Each row comes from the steps of one walk. Every step used is in the known rows, and no mark comes twice. Write the walk behind each row, first mark first.
In the rows, zero is written as 128.
Known rows
U, K, A, G: [107 166 130 126 133 122 136 134 110 174 137 105 164 116 135 135 130 228
 113 116 162 168  54]
C, A, G, Y: [104 136  93 146 128 100 135 114  57 208  90  66 148 224 122  95 177 124
 122 115 143  81 143]
U, K, Y, C, A: [118 133 121 185 128 120 138 118  85 130 102 106 156 153 156  92 115 109
 157 115  87 142  85]
C, Y: [135 137 104 118 113 119 127 143 157  90 142 134 117 139 120 113 151 139
 136 132 133 172 107]
U, K, Y, C: [109 138 153 161 130 114 131 136 132 101 128 138 148 129 143 110 112 141
 158 132  91 167  82]
U, K, A: [132 187 134 115 115 155 156 149 121 146 136  79 153 119 133 166 140 218
 129 114 153 181  59]
W, A, S: [139 132 114 129  96 155 162 127 159 112 130 155  80 161  98  94 168  84
 118 134  80 102 171]
G, U, K: [ 95 154 162 161 136 162 150 140 125  86 109  97 117 142 149 174 150 182
 152 112 132 162  89]
W, A, G, U, K: [ 73 111 147 147 147 148 126 106 133  92 119 150 116 149 132 130 150 170
 113 117 126 104 117]
Y, K: [126 155 149 132  95 110 154 127 151  87 125 138 102 134 110 114 178 124
 157 125 102 136 102]
Y, C, U, K, A, G: [121 132 100 102 145 113 112 122  79 212 119 138 193 132 177  87  96 195
 124 112 145 213  59]
G, U, K, Y, C, A: [ 90 130 152 209 139 153 137 124 100  92  77 125 129 145 177 116 113 108
 172 100  83 130 107]
Y, C, A, G, U: [ 71  99  96 199 148 115 122 117  91 144  82 152 115 177 169  70 130 100
 140 113 112 101 149]
U, K: [121 161 132 139 127 133 151 137 115 122 133  76 143 146 126 150 152 183
 134 122 135 173  72]
A, G, Y, K, U: [109 136 158 102 110 116 120 135 138 125 102 104 142 193  84 105 165 114
 161 129 112 107 117]
Y, C: [114 129 102 139 122 112 135 145 134 121 127 137 121 163 133  93 144 123
 141 142 106 151 133]
C, Y, K, A, G: [119 145 138 108 105 100 115 129 179 109 138 191 133  76 122  98 134 166
 144 117 145 166  71]
C, A, G, Y, K: [104 138 128 148 114  90 136 101  86 174  82  95 145 194 115  92 181 105
 150 105 126  79 122]
K, A, G, U: [ 88 155 140 143 128 141 139 143 126 140 113 154 100 126 148 126 146 189
 125 116 146 121 120]
G, A, S: [132 157 125 160  95 137 197 154 178 129 137 163 107 123 110  93 145 146
 125 127  92 144 125]
W, A, G: [102 109  98 116 121 104 129 105 131 126 141 159 106 173 101  72 173 129
  91 140 115  80 147]
C, Y, K: [134 138 140 118  98 109 127 129 182  53 137 161 114 107 113 111 154 120
 162 122 116 170  88]
G, U, K, Y: [ 95 158 195 174 128 152 149 136 133  65 109 126 105 124 151 159 142 161
 165 115  99 140  90]

Write each row's walk
[112 110 150  77 101 137 116 115 155 101 106 131 128 205  67  90 174  94
 140 132  97  62 148]
W, A, G, Y, K, U
[ 87 157 178 143 112 132 139 129 156 107 107 184  96  96 141 126 156 168
 152 107 127 121 100]
Y, K, A, G, U
[113 131 119 120 123 120 129 153 122 147 106 104 143 204 122 124 159 129
 151 141 121 132 152]
G, Y, C
[135 187 168  91  86 142 155 146 143 140 104 105 133 147 105 160 181 165
 164 115 136 127 111]
G, Y, K, A
[135 129 102 116 138 120 125 124  84 159 116 111 174 163 169 101 119 151
 147 119 116 215  79]
Y, C, U, K
[145 156 103  95 125 145 130 137  89 183 115 113 181 136 175 117 107 189
 142 109 130 225  65]
Y, C, U, K, A
[ 72 138 190 181 147 121 129 119 122  94 112 150 120 119 155 127 130 168
 145 118 113 129  85]
A, G, U, K, Y
[151 182 127 133  93 160 172 160 143 160 125 130 102 121 121 126 147 141
 137 124 113 155 125]
K, A, S
[157 157 115 118 120 163 142 143 105 196 109 133 169 120 173 111  92 152
 154 107 110 235  84]
Y, C, U, K, A, S
[145 131 139 100  94 143 117 147 193  37 131 139 119 132  96 103 139 100
 175 128 102 173  87]
C, Y, K, U
[116 130 133 150 114 102 133 140 139 100 124 168 110 148 134  76 135 100
 152 147  76 131 130]
K, Y, C
[ 71 137 159 171 155 130 131 127 117 113 113 122 129 136 150 144 140 191
 133 113 143 146  83]
A, G, U, K
[112 162 145 120 104 102 138 125 145 141 129 163 123 103 119 101 155 166
 136 119 131 131  80]
Y, K, A, G
[128 165 127  77 134 128 123 124  56 240 103  75 199 175 150 140 140 219
 124 103 174 180  72]
C, U, K, A, G, Y
[142 192 145 137 109 171 169 157 135 161 127  97 140 102 128 160 127 183
 143 113 129 190  75]
U, K, A, S
[ 79 134 159 210 146 124 137 102  78 125  87 122 127 143 165 108 129 137
 145  98 109 104  88]
C, A, G, U, K, Y
[133 155 164  95  91 149 138 152 148  97  99  78 131 198  82 135 176 105
 180 128  99 120 122]
G, Y, K, U
[144 165 142  98  87 134 134 143 191  80 137 167 121  81 118 128 143 159
 158 114 134 180  75]
C, Y, K, A
[142 161 119  75 127 152 124 143  78 209  95  80 204 175 164 145 123 194
 153 108 146 208  90]
G, Y, C, U, K, A
[ 84 114 116 129 143  86 111 136 112 176 109 130 155 200 124  93 147 137
 133 141 133 118 147]
A, G, Y, C
[112 105  98  99 142  84 102 118  69 214  96 132 169 218 151  66 144 123
 135 131 126 148 145]
A, G, Y, C, U
